Each row was made from one path, in order. Every step used is in the known rows, and no mark comes twice. Write each row's path.
Known rows:
pibu/zoremep/nedo: [-10   7   2  37  -5  29  22 -10  -5  18   6  17  37  10 -29   7  -9   0
  25   4 -15  13  -3   5  -4   4   0   8   2  -1   3 -16  17 -13 -17   4
   8  -2  -3   5   2  22]
zepa/varof/ganu/zuvaguv/tofuzuz/getid/medo: [ 45   4 -23 -59   0   0 -62  15 -10 -20  25 -28  14 -15 -21 -12  14  -6
 -12   2  39 -20  40   6  14  -3 -21  14 -11  -2   2   6   1  -2  23 -15
  22 -11   1  24  -4 -15]
zepa/varof: [ -3  11  -1   5   2   6  20  -3   9   3  26  10   5  11 -12 -24   9   4
  23 -13  -2   3  25   3   1  10 -21   2  -3  -4 -15  -4  19   3   3   8
   3 -12   8  17  -6  15]
varof/ganu/zuvaguv/tofuzuz: [ 21  -3 -25 -34   2  -6  -7 -10  -8 -16  11 -19   5  -8 -16 -15  -4  11
  -9  10  10  -3  10  -1  11   4 -14  -6   2  -6   3   9  -4  -9  31 -13
   8 -12  -5  11 -10  -5]
pibu/zoremep/nedo/gako/ganu/zuvaguv: [-38   2  -9  49   0  36  19 -54  -7  24 -17   7  32  -9 -26  23 -15   9
 -14  22   1  -9  -4 -15   8  24  25  -7   1  -7  26  -2  12 -23 -11  -3
  12   8 -12 -25  13   6]
pibu/zoremep: [-18  12  10  14  -7  24  26 -16  -7  15   5  19  24  13 -27 -11  -4  -3
  41   3 -16  18  -9  10  -1   1 -11  11   1   2  -6 -12  18 -10  -6   5
  -2 -12  -3  13   1  13]
ganu/gako: [ -5   1  -8   8   6   0  24   0   4   8   9  22  -5   8  12  -2  -3   0
  23   5 -23   8  -1   3  -6   6  -7   0   4 -11  -7   1  -2   1  -5   7
   5   8  -9   9  -3   9]
zepa/varof/ganu/gifik/gaser: [ 12  13  -4 -30  10 -44  30   1 -19  -1   1 -12  -9  10  23 -23  41 -15
   6  -2 -11 -14  40  14  -9   5 -28 -33  -3 -23  13  -5 -25 -14   8  18
  -8   3  -4  20   4  39]
nolam/nimi: [-24   1  -4  15  16  12  21 -13  -2   7  24  14  11  19 -22  15  -5  20
  25 -19   4  30  -8   7   0   5 -10   7   6   1  -3  -7 -10  13   1   4
 -15 -33   6  -5  -3   3]
ganu/zuvaguv: [  7   7  -6  12  -6   5  26 -45  -4   8  13 -10  10   7 -17 -10  -3   8
  12  -3   2  13  -3  -2   2  18  -7  -2   3  -1  -5  -5   8  -3  16   3
   3 -21   2   3  -7  -4]
nedo/gako/ganu/varof/zepa: [-34   6   2  28   5   4  16 -23  17  17 -20   7  -1  -4   3 -23  -9  16
 -20   0   5 -14  19 -17   4  17  19  -6   4  11   7  22  20  -2  -8   3
  -6  10   3 -35   5  -3]
tofuzuz/zuvaguv/ganu: [ 10  -7   4 -28  -8  -4   9  -3  16  -9  12  -4  12   0   4  -9  -6  -6
  -4  -8   4  10  -8  -3   3 -10 -11   8  -3   4  -5   3   9  -8  -8   3
  -3 -25   6   8  -5  -6]
zoremep/nedo/gako: [-11  -3  -9  51   6  11  15  -6   6  13  14  18   6   0 -17  15  -8  15
  -4   7 -10  12   2  -2   3  11   8   2   3   1   4  -4  -2   6 -13   7
   1   1  -8 -15  -2  17]
tofuzuz/getid/medo/ganu/gako/nedo/zoremep: [  0   4  10   1   1 -18 -31  28 -19 -10 -21  31 -61  -4  34  28  12 -23
   7   5 -15 -16 -22   6 -14 -19  24   5  -2   6   2  -7 -27  17 -17   8
  18  36   0  -2  16 -10]
gifik/ganu/varof/zepa: [ -5  12  -4  12  -5 -29  13 -12  20   6 -11 -16   5   5   6 -39 -10  -4
  -6 -17  -2   5   6  -9  -6  12  -3 -17  10   7   4   4  19  -3   1  13
   7  -3  14 -16   4 -11]
zuvaguv/ganu: [  8  -1   4 -14   1   1  29   4   8 -16  16  -3  -6   7   2 -12  -6  -3
   2  -8 -10  12   0  -7   0  -5 -18   4   6  -1 -10  -2  -2  -2   8  11
   1 -19  -2   4  -1  -1]
gako/nedo/zoremep: [-15   4   3  30  -5   0  24 -13  -8  17   3  38 -54  11  -1   4   0 -11
  26   3 -25  17 -13   0  -8   1  15  -8   2   3 -14 -11   3  16  -3   6
 -13  17  13  -4   6  17]
zuvaguv/tofuzuz/getid/medo/ganu/varof: [ 28   9  32 -22   1 -14 -59  41   3 -28  -4 -29   9  -8  -1 -19   7  -7
 -15 -17  25 -11  -6  12  -4 -17  -9  24  -6  33  -3   1 -10  11   8  -5
  16  -7  -4   9  -6 -43]
zoremep/nedo/gako/ganu: [-40  -4  -7  47   9  16  12 -10   4  18  -9  13   4  -5  -1  19 -11  20
 -17   7  -4   1   2 -11   7  16  20  -8   7  -5  14  -1  -3   2 -14   6
   2   5 -13 -29   4   7]
zoremep/pibu: [  0   1  12  21  -5  14  10   6  -4  14   5   9  15  21  -3 -11   2  17
  52  -7 -12  21  -2   8  -7 -17 -14  18   5   4   0 -14   4   8   6   9
  -8   0   8  14  -5  16]
ganu/gifik: [  6  12   9   5  -4  -4  31 -13 -11  12   9  -9  -1  16  10 -10  10  -2
  15 -14  -7  16  -6   7  -7   4  -9  -9  -1 -17 -10 -13 -11  -3   5   9
 -19 -10  -1  12  -3  21]
zuvaguv/ganu/gako/nedo/zoremep: [  7 -10  -5  -4   2  -9  36   6  -2  -8  -1  45 -74  -1  29  15  -7 -30
   1  14 -39  -6  -4 -15 -15  -8  14  -8   3 -12  -6   1 -10   7  -9  12
   3  38  -1  -2  13  15]
ganu/gako/nedo: [ -5  -4 -16  14   7  -8  27   1  -6   8   5  41 -30   3  21  12  -7  -6
  20  18 -27  12  -2   5 -12   4  13  -9   5 -12  -8  -1  -1  14  -8   5
   9  25  -3  -4   2  12]
ganu/varof/zepa: [  4  11   6  15  -2   0  24  -8  15  10   2   1  11   7  -8 -37  -4   7
   8 -16  -1   3  16  -3  -4   7  -1   5   2  10 -10   8  29  -3   2   6
  -1  -3  17  -6  -4   3]
gako/ganu/zuvaguv/tofuzuz/getid: [-10   1  -6 -19  -3  15 -33 -19 -10   0  -6 -33  24 -11 -23   5  -4   4
 -20   2  30  -1  -1   4  20   1   2  -1  -6   7  12   9   2   3  18 -18
   0 -16   4  -5 -10 -35]
pibu/zoremep/nedo/gako/ganu/varof/zepa: [-37   5   5  54   0  32  18 -20  11  27 -30  18  31  -9 -18  -6 -14  10
 -19   8  -2 -19  18 -16   0  14  28  -2   0   5  22  12  34 -19 -24   0
   7  26   0 -35  12  14]
medo/getid/tofuzuz/zuvaguv/ganu: [ 30 -15   5 -44 -12  -2 -36  45  22 -24   3 -26   7  -4  -6   0   0  -2
 -15   0  25  -6  -8  -5  15 -14  -9  16  -3  15 -29   4   9  -2   3 -20
  -6 -24   9  13  -6 -16]
nolam/loso: [-33  -1  -9  24   8  13  17 -10   6  11  23  -9   9  15 -19   3  -5  30
  30 -14  -9  23  -5  11  -4  14  -4  -3   6  -1 -12 -13 -10   8   2   6
 -25 -30   6  11  -4   6]
nedo/zoremep/pibu: [ -9   1  17  28 -11  14  12   4  -2  20   0  23 -15  22  -4  -8   6   6
  53 -13 -26  12  -8   1 -11 -22  -8  16   4   6  -3 -13   2  11   1  10
 -19  17  18  16   4  24]
loso/nolam/nimi: [-45  -2  -3  16  27  14  18 -14  -4   8  27  12  21  18 -34  27 -15  41
  31 -27   7  35 -12   7 -13  12  -8   3  13  -8  -4 -20 -10  17   5   5
 -35 -33  12  -8   0   2]
gako/ganu/gifik: [-24  12  13   7   3   1  28 -22 -14  16 -14 -12  -4  11  22  -4   7   3
  -3 -14  -1   3  -8  -2  -2   7   1 -17   2 -19   3  -8 -15  -4   7   7
 -21  -4  -5   0   0  11]
zepa/varof/ganu/gifik: [  9  14 -10 -22   6 -13  26  -4 -10  -9   7   3  -8   6  18 -26  18  -4
   6 -11  -2 -15  36   0   0   8 -21 -13  -5 -31   2  -3 -14 -15   7  10
  -8   0   0  30  -2  31]
tofuzuz/zuvaguv/ganu/gako/nedo/zoremep/pibu: [ 14 -24  -1  -2  -8  -3   7  12   3   4  -7  44 -44  -2  37  16  -2 -22
  23  17 -30  -8  -8  -6 -20 -30  14   8  -6  -7   8   4   1   4 -19   4
  -6  48  15   9  11  19]
getid/tofuzuz/zuvaguv: [  5  -2   5  -9  -8  -1 -31  -5  10   7  15  -9  26   3 -14   6  -3   3
  12  -3  13  17 -14  14   6 -15  -8   8  -4   7 -14   5  28   2  -5 -18
 -10 -20   8  12 -15   4]
tofuzuz/nimi: [ -7   4   4   7  -1  13  20  -4   3  14   9   1  41  11 -21   1  -5  13
  22 -16  -8  22  -2  17   2  -1 -11   7   1   6 -12  -4  12  21   3  -2
 -17 -31   8   4 -13  -1]
varof/ganu: [ -9   6 -18 -13   5 -12  20   0  -2  -9   0  15  -3   5   6 -14  -1  11
  14  -3 -15   5   3   5   2   3 -11  -2  10  -8  -2  -5 -15  -4   7   7
   1 -10  -1  19  -2   6]

Which path is each row?
[ 10   0   3 -19  -5  -3 -30   1 -13 -33   2 -40  15 -12 -23  -3   1   8
 -21  -3  25  -5 -11  12  15  -8  -6   2  -2  11   9   7 -10   4  18 -12
  13 -19   0  -2 -10 -36]	medo/ganu/zuvaguv/tofuzuz/getid
[-17   1   1  52   0  31  20 -11   4  20   6  29  24   2 -33  17 -10   6
  13  18 -16   6  -1   2   0   8  10   7  -2  -2   8  -5  12 -10 -24   3
   2   6 -13  -8   7  25]	pibu/zoremep/nedo/gako
[-33   6   8  51   0  27  26 -27 -15  27 -23   9  17   0   3  21  -2  -1
  -7  11  -5 -10  -3  -8  -1  12  20 -15  -2 -23  24  -8  -6 -21 -22   5
 -12  20 -19 -19  12  31]	pibu/zoremep/nedo/gako/ganu/gifik
[  5  10  -8 -18   2 -18  25  -5 -14  -3  -5  -4 -12   8  23 -12  11   0
   8 -11  -8   0   4   7  -6   1 -12 -14   4 -26   1  -7 -30 -11   7  11
 -16  -3  -6  16   0  22]	varof/ganu/gifik
[  5  13  20 -10   0  -7 -36  24 -11 -20  -8 -15   6   4   6   1  12   3
   6 -15  12   3 -18  15   1 -17  -6  16   0  13   1 -15 -20  10  -4   7
  16 -22   1   5   2 -26]	tofuzuz/getid/medo/ganu
[-21  -6  -9  22  -6  44 -32 -20 -10  12 -13 -12  38 -23 -46  30 -14   1
 -30  27  25 -12   2   1  18   3  25   3  -8   3  33  10  12 -13  -7 -22
  10   9 -12 -24   3 -16]	pibu/zoremep/nedo/gako/ganu/zuvaguv/tofuzuz/getid
[ 17   2  12  -9   5  -7  30  -7  17 -14   3  -1   0   5  12 -27  -6 -14
 -10 -20 -11   2  10 -12 -10   3 -13   6   5  16 -10   3   3  -2   8  14
   2  -8  -4  10  -1 -15]	zuvaguv/ganu/varof
[-25  12   7  13   4   4  20 -15  11  14 -18  -5  13   2   5 -33  -4  11
 -12 -18   4  -6  16 -14   0  13   9  -3   4  10   0  13  25  -6   0   4
  -4   1  14 -15  -2  -6]	gako/ganu/varof/zepa
[ 26 -11   4 -36 -13  -4 -24  10  13 -16  15 -16  17  -4  -4   3  -7  -4
 -11  -2  11   7  -9   1   9 -22 -18   9  -4   6  -9   8  21  -7  -3 -13
  -7 -22   3  12  -8  -1]	getid/tofuzuz/zuvaguv/ganu
[ 12  -3   1  -7  -5  12 -26  46  10   2   2 -22  37   5 -31  10  -1  15
  11  -7  12   7  -3  17  12  -1  -8  17  -1  21 -36   0  13  27  15 -26
 -17 -27   9   6 -15 -11]	medo/getid/tofuzuz/nimi
[-50   2   4  53   6  34  15 -17  -2  23 -15  27  25  -3 -18  20 -12  10
  -1  18 -10  -3  -6  -9   3  14  18  -1   2  -3  18  -6  10 -16 -24   3
   3  13 -13 -22  10  16]	pibu/zoremep/nedo/gako/ganu
[ 40   2   1 -26 -12  10 -57   1 -13  -1  26 -37  18  -5 -31   3   8  -2
  -3   3  35   9  -2  12   9 -10  -8  19  -8  11  -4  -5   5  10  23 -15
  10 -23  -1   8  -8 -27]	ganu/zuvaguv/tofuzuz/getid/medo
[  0  10 -18   8  -8 -27  19 -46   4   5   0 -26   5   6  -5 -10  -7  -1
  -2  -5   0  13 -15  -4   1  20 -10 -22   7  -6   7 -13  -1  -7  17   8
  12 -18   2  -8   2 -18]	gifik/ganu/zuvaguv
[ -8  -1  11  35  -8  10  14   2 -11  19  -4  42 -42  19   7   3   7   1
  53   3 -31  18  -9   4 -14 -21  11   8   3   4  -3 -16   5  20   1   8
 -17  33  20   3   8  28]	gako/nedo/zoremep/pibu
[ 23  -3   5 -26 -11  -5  12  -7  27  -5   0 -10  22  -6   6 -33 -12  -6
 -22 -17  11  -7  19 -10  -4  -5  -1   7  -6  13  -2  16  33 -13 -11   2
  -2 -13  22  -2  -1  -9]	tofuzuz/zuvaguv/ganu/varof/zepa
[ 13 -13 -13 -14   7  -9  31  10   1 -14   5  32 -44  -4  29  12  -9 -17
  -3  18 -27   5   0  -7  -8  -1   6  -9   6 -14  -6   4  -9   6  -2  10
  15  24 -13  -3   6   8]	zuvaguv/ganu/gako/nedo
[-20  -8  -7   8   6  12 -11 -26  -2   5  -3 -20  -1 -10 -17   3  -6  16
 -28  21  20  -6   3 -12  17  15   4  -4   1   3  11  17   5   1  22 -15
  -2  -1 -15 -25  -5 -12]	nedo/gako/ganu/zuvaguv/tofuzuz
[ 32   7  26 -24  -2  -7 -61  50   1 -26  -5 -40  16 -10  -4 -28   7   2
 -24 -15  33 -16   8   7   1 -20   1  19  -5  30   0  14   8   4   4  -7
  19  -2   9  -7  -6 -30]	zuvaguv/tofuzuz/getid/medo/ganu/varof/zepa
[-27  -5 -16  46   4  16  17 -48  -2  18  -6  -2  14 -10 -12  22 -11  21
 -31  10   8  -6   1 -18  10  26  21 -10   1  -6  22  -2   3  -7   2  -2
   7   1  -9 -31   2  -1]	zoremep/nedo/gako/ganu/zuvaguv
[ 43 -10  20 -54 -10 -38 -26  44  -3 -14  -7 -57  -2   4  17   7  31 -23
 -23   2  18  -8  -3  13  -1 -15 -16 -17  -7   8  -9   2 -15  -9   5 -11
 -20 -13  -1  10   2   9]	medo/getid/tofuzuz/zuvaguv/ganu/gifik/gaser
[-17 -11 -15  21  -2  24 -36 -15  -5   5  -2 -23  23 -24 -31  29  -9  12
 -43  16  32  -9   7  -5  21   8  22  -1  -6   6  26  12  -3   2   5 -19
   6   1  -7 -29  -5 -22]	zoremep/nedo/gako/ganu/zuvaguv/tofuzuz/getid
[ 26  -8   5 -24   9 -16 -58  61 -19 -26  -3   5 -29 -15  22  20   6 -10
 -11  21   6  -9 -13  13  -5 -20  10   7  -4   4   2   5 -20  21   0  -6
  28  24 -14  -3  -1 -19]	zuvaguv/tofuzuz/getid/medo/ganu/gako/nedo
[ 30   4  12 -24  -6  10 -61  36  -6   0  22 -21  11   0 -19   3  10  -2
  10  -3  23  18  -2  20   2 -23 -11  22  -7  16 -11  -5   0  18   7 -10
   2 -19   0  13  -8 -16]	zuvaguv/tofuzuz/getid/medo
[-26   1   4  42   5   7  22 -18  -7  22 -11  -2  -3  -1  17  21   4   9
 -26   2   0  -5  -2 -10  -3  13  19 -21  -1 -22  18  -7 -22  -5 -11   7
 -14  13 -15 -26   3  23]	zoremep/nedo/gako/ganu/gifik
[ 35 -26 -11 -42  -7 -14 -35  53  14 -21  -4   6 -26 -16  22  23  -5 -19
 -16  25   5 -15  -3  -3   4  -6  11   2  -5   2 -22  12   6   4  -7 -21
   8  18   0   4   1  -6]	medo/getid/tofuzuz/zuvaguv/ganu/gako/nedo
[ 20  17  29 -15  -5 -13 -27  16 -24 -15 -10 -29  -1   6  26   4  24  -6
  -5 -23  17  -7 -21  15  -6 -14  -5   5  -5  -6   4 -17 -32   2  -3  10
  -1 -13  -4   7   4 -10]	tofuzuz/getid/medo/ganu/gifik
[ -2 -11 -20   6   7 -13  13  15 -12   6 -20  63 -60   3  40  13   2  -9
  41  19 -46 -10   3  -1 -20 -15  15  -2   9 -18  13  -4 -23  10  -4  10
  -1  66   6  12  12  32]	varof/ganu/gako/nedo/zoremep/pibu
[-24   8  -5   7   5   8  21 -49  -9  15  -9 -14  12   3  -5  -5  -3  13
  -6  -6   7   2  -4 -12   9  20   4  -8   5  -3   6  -4   5  -7  16   1
   0 -15   1  -7  -3 -14]	gako/ganu/zuvaguv
[ 10   3   3  -6  -1   3 -24  45   6  -9   2 -18   1   9 -22  -2   3   9
  12   0  10   7  -4   3  11   0  -9  15   3  14 -35  -5   5  11  13 -17
  -5 -17   3  11  -7  -4]	medo/getid/tofuzuz
[  1  -3 -38 -20  17 -21  19  10  -4 -11   5  51 -35  -8  31  -6   3  -9
  10  21 -24 -17  38  -3  -4  19   2 -11   2 -24   1   8  -4   2  -3   6
  22  36  -4  14   3  23]	zepa/varof/ganu/gako/nedo
[ 23  -1  14 -32   8 -11 -61  61  -7 -30   2 -13  -3  -9  14   6   7  -6
  -9   6  12 -17 -10  13  -1 -22  -7  13  -5   3   1   6 -23   9   3  -4
  27  10 -15   9  -5 -24]	zuvaguv/tofuzuz/getid/medo/ganu/gako
[ 22  13   8 -13  -5  -9 -31 -14 -17 -19  -4 -31  13  -4  -5   5   8   4
  -5 -14  24  -7 -18   5   2  -4  -2  11  -1  13   6 -13 -16   1   8   3
  23 -27   3   0   5 -37]	tofuzuz/getid/medo/ganu/zuvaguv
[ -4   0 -30 -10  13 -19  24   7  -3  -4  -3  64 -67  -6  30  -3   7 -23
  13  16 -35 -27  33 -11  -9   9   6 -18  -1 -23  -2   6  -8  -1 -12   8
  11  53   7  17  11  31]	zepa/varof/ganu/gako/nedo/zoremep
[  6 -17  -9 -18  -6 -15  18   2   7  -1  -4  43 -55  -9  29  16  -6 -33
  -5  14 -26  -8  -9 -10 -11 -11  16  -5  -5  -5  -2   6   2   0 -25   4
   1  31   8   2  10   8]	tofuzuz/zuvaguv/ganu/gako/nedo/zoremep
[ 19  -4  12 -22  -3 -12  12 -16  25  -6   4  -4  18  -4  10 -26  -6 -13
 -16 -20   1   0   6  -6  -5  -1  -8   9  -5  20  -7   5  17 -12  -4   5
  -2 -17   6  14  -5 -23]	tofuzuz/zuvaguv/ganu/varof
[ 43 -10   9 -48 -18 -11 -29  38  12 -19  -2 -42   0  -3  10   3   9 -14
 -22  -8  28 -14  -9   2   8 -11 -10   5  -7  -2 -22  -1  -3 -11   5 -18
 -20 -18   3  16  -3  -2]	medo/getid/tofuzuz/zuvaguv/ganu/gifik
[-38   5  11  33  12   0  17 -27  16  15 -21  16  -4  -1   8 -14  -3   6
 -13  -6  -4  -7   8 -12  -2  21  11  -5   3  15   1   5   1   1   0   6
  -8  10  -8 -17   2 -17]	nedo/gako/ganu/varof
[-33  -1   4  53  13   6  13 -22  14  17 -16  14   8  -8   6   3  -9  11
 -28  -6  -4  -9  12 -19  -3  23  23  -5   2  11  10   4   2  -2 -12   5
   2  15 -10 -20   2  -8]	zoremep/nedo/gako/ganu/varof
[ 37  -8  20 -48 -10 -37 -11   7  -9  -7   5 -46  10   6  18  10  24 -21
 -21   1   9   3  -7  18 -10 -28 -23 -23  -9  -4   6   5  -4 -14   1  -3
 -20 -13  -7   6  -1  24]	getid/tofuzuz/zuvaguv/ganu/gifik/gaser
[ 32 -18  -6 -51  -6  -9 -37  54  22 -25  -1 -13  -3 -11  10   9  -5 -13
 -17  10  11 -18  -5  -4   7  -9  -7  10  -4   3 -22  13   3  -7  -3 -18
   7  -1  -3  16  -2 -12]	medo/getid/tofuzuz/zuvaguv/ganu/gako
[ 14 -14  -7 -31  -3  -8  11   4  17  -8  12  13   3  -8  22   0  -9 -15
  -6   4  -9  -5  -4  -3  -2  -8  -7   3  -2  -7  -2  10   0 -12 -14   5
   6  -1  -4  12  -1  -3]	tofuzuz/zuvaguv/ganu/gako
[-21  -6 -10  -3   0  18 -36 -19  -6   0  -5 -24   9 -18 -27  14  -5   8
 -32  15  32  -5   1  -3  23   7  12  -3  -3   9  18  16  -4   6   9 -19
  -2  -6  -7 -21  -6 -32]	nedo/gako/ganu/zuvaguv/tofuzuz/getid
[-21  -3   4  21   9 -23  24  11  -7 -12 -25  44 -68   2  34  12  -1 -15
   6   9 -37 -13 -21  -5 -14  -2  19 -14   4  -6  -1   0 -19   9  -9  11
  13  42   0  -7  10  10]	medo/ganu/gako/nedo/zoremep
[ 13  -1 -13 -10  -6 -22 -13 -21   4  -6  10 -41   5  -2 -19 -16  -7  -5
 -13   6  11  12 -12  -3   9   9 -15 -16   4  -4   8  -2   5  -2  29  -6
  13 -14  -5  -8  -7 -20]	gifik/ganu/zuvaguv/tofuzuz
